Known rows, with every step that occurs
sotam-vovunes-lisil-sefin-pami: [-53   7  13 -35  13  11 -10   7 -12  22  -2 -53 -10   7  -8  -4 -17  -4
  24  11  18   0 -20 -24  -4 -11 -26  12   8  24 -17  39  11 -18   0 -14
 -14  -6  -7 -27 -20  15 -10  20  -4  -4  13   3 -29  52  -3  -9]
zano-lora-tetoku-sefin: [ -8  19   0   8   5 -22  -3  41  12   2  -6  17  14  12 -15  -5  -5  18
  16  24 -17   2 -34   7  -1 -10  11   4   4  13  17 -25  -5  27 -12 -53
  24  -4  17  -8  16  -8   1 -16  25  -3 -19  19 -25 -31 -24 -35]
sotam-vovunes-lisil: [-25  12  17  16   5   9  -7  14 -25   2  19 -21 -28  22   1  -1  13  -3
   6  16   7  -8  -8  -7 -26  13   6   1 -20  35 -32   3   1 -23   1  -6
 -20 -10 -13  -7  -3  -6  21  37  26  -5  17 -33   9  29   3  -8]
sefin-pami: [ 30   7 -24   1   2  14  -5 -12  17  -5   8  29 -14   7  -2 -11   5 -10
  21   4 -11  -2   5   1  -9 -11  -1  -8  -1 -23  -6  10  16  17   6   1
  27  22  -3  -4   8  25   7 -16   0  36  -4  43   4   7  -6  22]
zano-lora: [ 13   3 -13  22  10  -5  -6   3  17 -30   3  29 -16   8  -8  -6   0  -3
   6  12 -17 -10 -11   2 -12  -5  20 -20  -8  29  -5 -11 -11  20  -1 -29
   8  17   6 -21   5   4  17   2   2   7  -6  22   1 -18  -3   9]
lisil-vovunes: [ 20  14   2   5   3  -7   1 -18  -7   0  12  -6  -3  -6   5  -1  30   2
   8   0  -2   3  16   2 -18  -6   2  -8 -18  -3 -14  -5   7   0  -7   3
 -15 -12   0   2   9  14  17   2 -13   2  12 -11  -7  -3 -14  -2]
vovunes-sotam: [  4  19 -17  14  -6   8  -1  -1  -5  -8  42  33  -9   4  16  14  18 -21
 -25  -4  -4  13   5  10   9  13 -23   3 -12 -31  -4 -19  12   9  -5  13
  24  24 -19  -4   4  10  15  18  -1  17   3  -7  12  -7   4  17]
lisil-sefin-bama-tineg: [  3   4 -12 -30 -10  12   9 -28 -11 -15  27  -7  30 -34   0  -2 -28 -22
   3 -21   1   6  23  -1   3 -23   0   3  11  21   3  16 -10 -13  -6   3
   9  20  -7   3  -5  12 -17  -2 -25  -7  -5  33 -29 -14   9  10]
sotam-vovunes: [ 27  26  -9   9  14  18  -3   6  -9  -3   4   8  -6  22  -8  -6  14   1
  16  11  -3 -20   2  -9 -30  17   2  -4 -12   8 -29  -1  -2 -24   4  -5
  -3   6  -2 -13  -5   4  18   5  12   7   2 -12   9  14  -7   4]
sefin-bama: [ 28 -15 -21   5  -4  -2   2 -25  13 -11   6  26   1  -3   4  -3  -5 -10
  -3   1  -6  -8  18  -7 -17   0 -12  -3  -3  -9  -7   3  -2   8  16   9
  20  25 -10   8   8  11   1  -9   0  14  -4  28   5  -9  16  18]
tetoku-sefin-lisil-vovunes: [ 17  -5   7   4  -9 -16  -5   3  -1   5 -11 -29  27 -12   1  13   8  15
  -6 -13   2   0   2 -31   4  18  -6  -8   3 -15   7  30  23  12 -24 -24
 -13 -31  14  24  28  -3  -3  -1 -13 -23 -11 -24 -25 -22 -29 -19]
bovu-sefin-lisil-vovunes-rogar-lora: [ 36 -51  30   9   3 -12  -2 -37  18 -28 -27 -30 -11 -14  29   7  14   4
 -12 -34  -4  -7  27  11   6  11  22 -17   3  27   4  31  21 -21 -14  43
 -22 -17   8 -26  -3  10  15  21 -25 -12  13   0  27   2 -23  24]
pami-sefin: [ 23  21 -19  20  13  -4  16  -3  -3   6 -19  68 -16  -1   0   4   7 -19
  -8 -32  -5 -16   8   5   1 -10   2  -2 -11   3  -4 -27  -4   7   9   4
  14  14   0   7   0 -20  23 -31   6  15  -4  21  12  -1   2  -3]
vovunes-rogar: [  6  16 -11  23   0  -6   3  -3  -3 -19   8  25  -7  12  12 -17  28 -17
  17   5  -5   0   0  -1  -7  -7   0 -12 -23   5 -10 -17 -10  -5   9   9
  17   7   3 -10   0  -6   4   8  12  24   3  18  10  -5   6  -5]
vovunes-lisil: [-34   2  10  32  -3  -9  -6  -7 -16 -14  25   5 -14  -1   9   2   4  -7
   0  10   0   2  -3   0  -4  -4  23  -2 -14  23 -11  -6  -3  -3   8  13
  -2  -3 -11   5   7 -13  18  28  26   5   8  -3   9   7  19   2]
sotam-vovunes-lisil-sefin-tetoku-lora: [-81  -8  50 -13   7  -3  -3   9 -22  24  -5 -40 -13  -9  -8   4 -35  22
   6  15  33   2 -16   0 -13   8 -24  18  -6  16  -4  12 -12 -44  13  -3
 -48  11 -25  -1 -63 -39 -20  39 -10 -30  17 -37  22  28  35 -18]
tetoku-lora-zano: [ 18  -2   4  63   3  -4  -6  21 -19  -7  -3  30 -23  -5  10   6  -3  -3
   0  12 -10  -2  20  36   6   9  22  -9  -3 -21   3  -8 -21  13  11  38
  13   8 -10  -6  29 -28  -3  -2  17  20 -13  -8  36  19  31  43]
tineg-bama: [ 39  11  -4  14 -13  23   4  14 -13 -25   9   5  -9  14  -4  -7  25  -7
  -4  15  -1 -16  -4  -4  -7  -4  28 -10 -16 -16 -30 -29 -12 -10  -4  32
 -19  -6  10  15   1  11  30  -4  13  12  14 -25  15   6  -5  -7]
sotam-vovunes-rogar-lora-tetoku-sefin-bama: [  5 -21  26 -21  10   6  17  31  14  17 -31 -14  -4  33   6 -12   9  12
  24  18  -1   7 -10   5   0  14  -6  15  -1   0 -10 -17   2 -19   4  -3
  14  17   5 -14  15   5   1   6  22   2  -4 -22  21 -12 -28 -46]
lisil-vovunes-sotam: [ -3  16   6  -7  -4   0   1 -13 -14   2  32  -4  -5  -4  21  13  34 -14
 -21  -2   7  14  21  13  -3   9 -32   3 -23 -33  -2 -15  19   8 -19   2
  -6   3 -20   0   5  36  18  18 -23   0  18 -42   1  -5  -5   8]
lora-tetoku: [  8  11 -14  21   6  -3  -7  -2  -9  -2  12  31   6   2  -7  -3  18  12
  11  10 -15  -5   2  35 -13  -4   6   2  -5   8  -8 -17   3  -5   2  13
  34   2   0   8   9  -1   7 -13  26  21 -12  28   9  -5   7  11]
lora-tetoku-sefin-bovu: [  0  29 -20  10 -11   2  -3  21   4  15   4  16  20 -14  -5   7  11  18
  10  -1 -12   3 -12   9  -5   3   0  20  15 -11  18 -16  -2  10 -18 -17
  20  -7   9 -11   9 -14 -16 -18  11   6 -26  17 -26 -21 -31   7]
sotam-vovunes-rogar-lora-tetoku: [ 14   2  27   9  26  18   8   9  -9   3 -20   8 -25  35  -1 -14  37  11
  35  18  -1  -3  -9  42 -15  18  22   0 -16  28 -26 -24  -9 -35   0  29
   8   7   3 -32  -4   7  28  19  30  22   8 -12  54   4 -11 -21]
lisil-sefin-bama: [ -8 -17 -17 -22  -4  -4   1 -25  10   7 -11   8  26 -32  -2  -9 -27  -6
   7 -12   0  -4   1 -20   0 -14 -35   8  12   5   4  27   3   0  15  -9
  13  16  -8  -2  -5   6 -18  -3 -16  -5  -4  37 -25   0  12   3]
bovu-sefin-lisil: [ 46 -23 -16  20  -1 -10 -21 -24  21 -30  -6   5   1 -20   6  15  -9   3
 -26 -30 -18 -27  23 -17   0  10  -2 -16  21  16   9  34  21 -14  -7  26
  14 -14   7   0 -10 -12   2  -8   3   0  -6  39  -1  10   8  53]
sotam-vovunes-lisil-sefin: [-59   8  20 -17   7   0  -7  11 -24  14  -1 -39   2  -2  -9  -3  -7  -3
  11   6  17  -5 -27 -22 -11   0 -23  14  -4  50 -21  19  -5 -32  -3 -17
 -26 -17 -12 -18 -17 -11  -5  37  12 -21  12 -19 -20  40   2 -20]
rogar-vovunes-lisil-sefin-bama: [-57 -35  18 -30  -6  -1  -7 -10   1  14   4 -62  12 -27   6   1 -23 -16
 -25  -2   9 -10  21 -22  18 -11 -22  13  21  44   4  23  11  13  13  -8
 -21 -13   7  16  -9  15 -25  12 -16 -27  17 -40 -31  28   2 -20]
lisil-sefin-bovu: [ -7  15 -25  -5  -6   7   0 -14  -9   3  -4  17  17 -43   2  -5  -4  -4
  12 -23   1  -6  -6  -6  -7   0 -16  16  15  15   6  15 -12  -1 -11  -4
  -5   1   1 -33 -20  -5 -14   0 -24  -4 -12  32 -28   5  -2  29]
tineg-bama-sefin: [ 14   4 -21  -9 -11  24  10  28  -7  -6  -5 -10   0  40 -20   1   0  -2
 -13  14   3 -10 -17 -29   7 -12  10  -1  -2 -28 -12 -16 -20   1   4  -6
 -27 -20  16   9   8  13   4 -16   8  -8  21 -42 -10  10  -1  -9]
tineg-bama-sefin-lisil-vovunes: [ 36 -23   3 -31 -10   6   4   9 -14   1 -11 -62   7  27 -15  10   5  22
 -35  -5  18 -16   5 -32   8  -2  -9 -14   8 -15  -1  31   6   0 -23  -5
 -56 -56  27  20   4  34   9  -5 -21 -33  27 -61 -16  10 -14   3]
sefin-tetoku-lora-zano: [  0 -10   6  40  -1   0  -7  -9 -15   8   6  18 -16 -14   2   5 -15   3
  -2  14   1   9  15  26  -8  16  12  -3  -6 -34   2 -23 -20  -3  34  41
  -7  21 -26  15 -12 -33 -18  -7   0  11 -11  -6  45  12  52  30]
sefin-bovu: [ 29  10 -29  24 -11  15  -4 -15  -4 -12  12  36  -5 -16   4   7  12  -2
   7 -12  -4 -10  15   6 -15  11   2   2   2   2   1   0  -9   6  -4   7
   5  11  -2 -22  -6   0   4  -3 -11  16 -13  18  -1  -8  -4  44]
zano-lora-tetoku: [  6   9  -7  23  15 -10  -5   8   8 -17   0  34 -10  12 -17  -7   8  17
  16  22 -18 -10 -11  40 -12 -12  21  -6  -4  35   3 -16  -9  11 -12 -21
  28   5  10 -22   1   5  19 -12  21  15 -10  36   0 -19   3   6]
vovunes-rogar-lora-tetoku-sefin-lisil: [  3 -33  14  20   5 -13  10  22  11 -11 -23  13  16   3  -3   1  11  14
   0  -6 -11   9 -25  22  29  23  31  -1   5   7  15   0  15   2 -14  13
  22  -7  26  15  29 -12   3   9  23   4 -20  14  22 -28 -20 -26]
sefin-lisil-vovunes-sotam: [ 11 -12  13  -8  -7  -9  -5 -23 -11  -3  24 -15  -3  -7  20  25  25   0
 -45 -18   8   1  28   7  14  21 -31  -5  -7 -21   7  28  37  10 -33   7
  -5 -10  -8  12   1  32  13  32 -28  -7  10 -32   6 -10   6  29]

Rows
[ -1  17 -15 -15  14  -7  -7  37  35   7 -13   9  -1  20 -13 -15 -13  17
  31  26 -21   9 -32   3   6 -19   6   1  18  -6  22  -8  10  42 -10 -61
  37   4  18 -15  16  12  -2 -31  15  20 -29  34 -28 -11 -35 -26] -> zano-lora-tetoku-sefin-pami
[ 13   6   9  16  15  -7  18  -3   5  11 -28  67 -19  -7  -2  10 -27   1
 -15 -17  11  -9   5  26   1   1  -1  11 -13 -29  15 -34  -9  -5  19  15
  -7  39 -19  21 -43 -46   6 -35 -12   7   3   9  53 -11  32  -6] -> pami-sefin-tetoku-lora
[ 11  23  -5 -21 -12   6   9   8  -6  -2  32  -2  39 -11  -1  -1  -8  -3
   0   7 -10  17  16  17   1 -13  21   9   9  -8  12 -10   0   0 -16  -9
  34  11   6  34  23   8 -11 -17  13   0 -17  18 -21 -36 -14 -14] -> lora-tetoku-sefin-bama-tineg
[  3  -5 -13  15   1 -15  -7  26   5   7  -5  11  35  -4 -17  11  -1  28
 -11  -4 -14  -5 -16  -4  17  10   0   1  17  -7  19  13  20   7 -15 -11
  26 -19  23  31  26 -18 -11 -16  26  -1 -29  23  -9 -24  -7 -14] -> lora-tetoku-sefin-lisil
[ 34 -24 -18  -6  -7   3  -9 -38  28 -19   2  12   0 -18  20   4 -19  -8
  -8 -17 -18 -12  33 -17 -11 -13 -17  -5  14  -2   5  13   7  -7  21  19
  24  14 -10 -16 -14   8  -4  -8  -8   6   4  40  -1  14  12  43] -> bovu-sefin-bama
[-83  -1  42   1   1  -4 -16   3 -36  34  -2 -53 -12 -11   0   3 -35   6
  -2  20  32  10  -6   1  -1  10 -17  17  -2  11 -10   8 -19 -35  26  23
 -40  -8 -36  -8 -36 -39 -26  33  -3 -25   1 -39  19  53  54   6] -> sotam-vovunes-lisil-sefin-tetoku-lora-zano
[ 42   1 -15 -23 -13  14  -5 -39  11 -38  39  -8  11 -27  17   2 -17 -20
 -15 -24 -14  -6  53   4  -8 -14  28 -11  12  10   6  11   2 -17  -1  29
  16  20  -5  -1 -14   6  -2  -3 -15   5   9  30 -11  -1  13  51] -> bovu-sefin-bama-tineg
[  7 -17   7  37  15   9  12  -4   5  -6 -10  42 -14   4 -16  -2  20  10
  19   2 -20   1  -3  61   0  13  50   5  -7   7  -8 -32  -1  -3   1  41
  20  18  -4  -7  22   2  29   1  22  12 -12  19  43  -8 -10   8] -> rogar-lora-tetoku
[-67 -12  21  -7  -2   1  -8   7 -16  14   1 -50   9 -23  -4   3 -13 -11
 -15   1   4 -11  -5 -17  14  -4  -5  10  13  50   0   7   7   7   2  -9
 -30 -27  13  14  -7   1 -17  12  -3 -27  19 -47 -25  27  -9 -34] -> rogar-vovunes-lisil-sefin
[-18  -1  26 -28  -1 -26  -8  24   6  14   5 -34  15   1   7  18   8  23
 -39   5   3  10  -9  13  24   6 -31   4  11  -8  29  18  32  35 -53 -49
   1 -28  13   1  15  27   0  16 -13 -24  -7 -34 -24 -35 -25 -15] -> zano-lora-tetoku-sefin-lisil-vovunes-sotam
[-58   1   0   0 -18  -5  -9  -9 -18   9   9 -11   5 -41   7   8 -13  -4
   4 -18  13   2  -9   0   3 -12 -13  22  11  39   2  19 -10  -1 -11  -1
 -27 -10  -6 -28 -23 -13 -16  29 -13 -15  -1  14 -28  13   9  20] -> vovunes-lisil-sefin-bovu
[ 25   7 -26 -33  -9  31   3  25   9  -4 -12 -22 -13  48 -16 -11  -8  -3
   1  19   5  -4 -14 -31  14 -24  -4  -5   9 -49  -4   5  -3   8   7 -14
 -14 -13  17   5   7  38   0 -28  -2  11  22 -16 -17  29 -12   4] -> tineg-bama-sefin-pami
[  3   6   2  30   7  -5   2  -6 -10  23 -28  54 -27  -9   7  15 -24  -9
 -29 -20  12   4  18  26   9  12   1   4  -9 -31  11 -33 -25   6  36  39
  -5  24 -24  18 -25 -51  -1 -40  -3  12  -8  -5  45  13  45  17] -> pami-sefin-tetoku-lora-zano
[ 12   3 -41 -23   7  19  -3   2  26   9 -10   6  -5  33 -14  -4 -17  -4
  22   5  -6   7 -10 -21   9 -18 -18  -5  15 -28  13  22   6  20  19 -44
  21   7   4  -7  12  25 -12 -28  -9   9   2  27 -21  18  -2  12] -> bama-sefin-pami
[ 24 -19  16 -32 -14   3   6  12 -13  -3 -19 -76   5  47  -1   0  19  12
 -21   1  24 -10   1 -34  11  -9 -17 -18  -6 -14  -5  30  -8  -5 -26 -10
 -55 -59  33   6  -4  29  -5   6 -18 -20  35 -70  -9   7  -8  -7] -> tineg-bama-sefin-lisil-vovunes-rogar
[ 49  24  -6 -15   5  12  23 -23  -8 -11  12  44   0 -21   6   6 -15 -34
 -23 -39   4  -7  45  12   2 -12  25  -1 -10  19   1 -15  -8   4  -1   8
  20  29  -2  22  -6   0  15 -29 -11  12   1  23   8 -16   6   5] -> pami-sefin-bama-tineg
[ -3 -12  -6 -12   0 -21  -2  26  29   8 -13   8  15  11  -8  -6 -21  14
  11  21 -14   3  -9   0  -2 -15  -7   4  13   3  20  -9   0  29  -4 -52
  32   9  15  -4  17   9  -6 -21  11  -4 -16  25 -25 -35 -13 -31] -> zano-lora-tetoku-sefin-bama
[  6  -8  13  30   2   0   4  -8   3  -9   2  36 -16  -4  -4   4 -22  14
   1  15   1  -1   1  22  -9  15   3   0 -13 -35  10 -21  -8 -11  21  22
  -4  38 -19  17 -30 -36  -2  -4  -8   3   5   7  53 -13  42   8] -> sefin-tetoku-lora
[  9 -14  19  29  -2   0   6 -25 -10  -5 -10 -11 -27  -3  22 -13  41 -18
  17  -1   4  25  30  28   2  11  37 -14 -22   4 -20 -18 -14   5  14  54
 -18 -10 -10 -26  35  15  18  22  -8   7   3 -37  29  11  -6   7] -> lisil-vovunes-rogar-lora-zano
[ 17  28  -1   5  13  11  -1  12 -17  -9   5  -2 -17  39   3 -20  32  -6
  22  13   6 -12  -7 -14 -29  14 -14 -12 -26  22 -26  -5 -15 -26   6 -10
  -3   2   5 -25 -14   3   5  12  18  21  12  -9  13  14  -6 -13] -> sotam-vovunes-rogar
[-15   4 -27 -22  -1   8   5 -23  17  10   2  13  10  19 -22  -2 -25   7
   1  -3   7  17 -20 -32  -5  12 -19   2  -2 -31   7 -13  -6  -5  42 -22
  -7   9 -14  18 -27 -14 -17 -18 -15 -16   9   3  -7  -8  30   1] -> bama-sefin-tetoku
[ 33   2 -29  -5   4  11 -16 -14  35 -16   4  10  -8  -5  14   0 -10  -8
   9 -13 -20 -13  13  -7  -5 -21   4  -8  17 -17   4  18  16  -3  15  11
  28  13  -4 -22 -14  19   0 -19  -4  19  -2  52 -13  30  -4  44] -> bovu-sefin-pami
[-89  -6   8 -11 -12 -12  -8 -36  -2  11  16 -17  14 -31 -11  -4 -28  -6
  -2  -7  17  19 -34 -18  -4   1 -18  15  -5  17  -8  -8  -5 -19  28  12
 -30   1 -27  24 -43 -28 -20  27 -12 -17  12  10 -16   7  37 -21] -> vovunes-lisil-sefin-tetoku
[ 19  17  -3 -19 -17  12  14   6   3 -15  34   2  32 -13   7  -4 -11 -14
  -9  -2  -3  14  17 -21   1  -5  24  -2   5 -12   8  -5  -4   8  -6 -13
  16  24   2  27  22   1 -10  -2  -5  -5 -13   6 -24 -33 -11 -16] -> tetoku-sefin-bama-tineg
[ 16 -10 -16  24  -8 -13  -6  22   4  -8   1  12  25  -9  -7   5  -7   8
 -19  -9  -8  -8 -17 -40  14  20   3  -5  14 -13  12  25  15  12 -16 -18
  13  -8  19  27  24 -24  -9  -3  11 -10 -23  14 -16 -22 -11  -7] -> tetoku-sefin-lisil
[ 45  -2 -15  25  14 -13   5 -14  -5   0 -29  57  -6  -9  -3  12  -4  -9
 -40 -44   1 -27  10  -4  14  12  -2  -5   4  22   5  13  14   9  -4   4
  17  -1  11  24  -3 -19  17 -37   1   6  -8  34  10  -2   7  14] -> pami-sefin-lisil
[ 11  20   2 -32   0  -3   7  22  13 -15  27   1  30   3  -8  -5 -13   3
  -3  15 -12  11   8  20  -4 -21  28   0  12  22  21 -10  -9  21 -23 -43
  31  12  17   4  12  10  -6 -14   7  -3 -20  16 -27 -42 -20 -16] -> zano-lora-tetoku-sefin-bama-tineg
[  7  12  13   2   2 -10   2 -15  -9  -4   8 -13  -2   5  17 -18  45  -6
  24   2   8   7  11   1 -15  -7  -7 -15 -32   2 -16 -10  -4  -1  -2   0
 -11 -14   1 -13   1  11   6  17 -10  10  15 -16   4  -9 -12 -17] -> lisil-vovunes-rogar
[ -7  -7  26 -24   8  -5  14  13  24  24 -25 -24  -5  12  10 -17  28  10
  43  11  -3  32 -17  28  17 -10  12   4  -5 -33   8 -13  20  16 -10  -4
   9  -4  12  -7  31  32   7 -11  -3  10   1 -15   6 -14 -59 -44] -> lisil-vovunes-rogar-lora-tetoku-sefin-pami
[ 16 -22 -26   5   1   0  -4   0  10  -6  -9   5  13  16 -16  16 -14  11
 -19 -12  -1 -12  -8 -29  10  11 -14 -14  22  -6  17  41   3  10   2 -28
   6 -18  14  10  15  -3 -10  -7  -4 -14  -2   8 -10  -3  16  25] -> bama-sefin-lisil
[ -4  22 -18  -9   1   0  -4  25  24  22  -2  11  14  11  -5 -10  -2  12
  32  17 -19  11 -21   1   2 -13  -3   9  15 -37  18  -6  19  18   1 -28
  41   5   7  15  21  15 -10 -31  21  23 -20  37 -22  -3 -27 -20] -> lora-tetoku-sefin-pami
[-85 -18  31  16 -12 -19 -11  -8 -21  23  -3 -24  -1 -35   0   9 -39   1
 -13   6  21  25 -10  16  20  -1  -7  14   1   1   8  -6 -23 -10  30  42
 -25   1 -35  11 -25 -48 -33  28  -4 -18  -4 -10  16  30  61  10] -> vovunes-lisil-sefin-tetoku-lora-zano
[ 13 -36  28  20 -14 -19   5   3  -1   7 -26 -34   5  -6  20  -1  19  -4
  -8 -14  10  25  13 -13  30  29  31 -14   4  -6   0  12   6  15 -10  30
 -25 -32  11   1  51  -6  -1  18  -5 -13 -17 -38   8  -6 -25 -13] -> tetoku-sefin-lisil-vovunes-rogar-lora-zano
[-53  18  14 -18  -1  14  -9   3 -27  18   7 -39  -9 -15   2   4  -4   2
  10  -5  22 -12 -11 -14 -19   3 -22  24   7  51 -11  30 -11 -25 -15 -15
 -39 -19  -8 -44 -32  -5 -12  36 -11 -23   4 -12 -30  33  -6  14] -> sotam-vovunes-lisil-sefin-bovu
[  0  -2 -14 -33 -15  31   4  -2   2   0  -3 -23   0  36 -29  -2 -19   3
 -15  15  11   6 -26 -34  -6   2  -5   0  -6 -51 -15 -31 -13 -16  30   5
 -39  -7   0  29 -33   5  -3 -20  -9 -12  29 -38  -4   5  20 -11] -> tineg-bama-sefin-tetoku
[-15  -6  39   2   4 -20  21  10   0  17 -22 -18  10   4   8 -10  37  13
  30   5   0  31 -14  24  10   0  28   8 -13  -9   1 -31   3  -1 -15   7
 -10 -14  12  -7  35   7   7   6   6  -4   0 -26  11 -29 -51 -59] -> lisil-vovunes-rogar-lora-tetoku-sefin
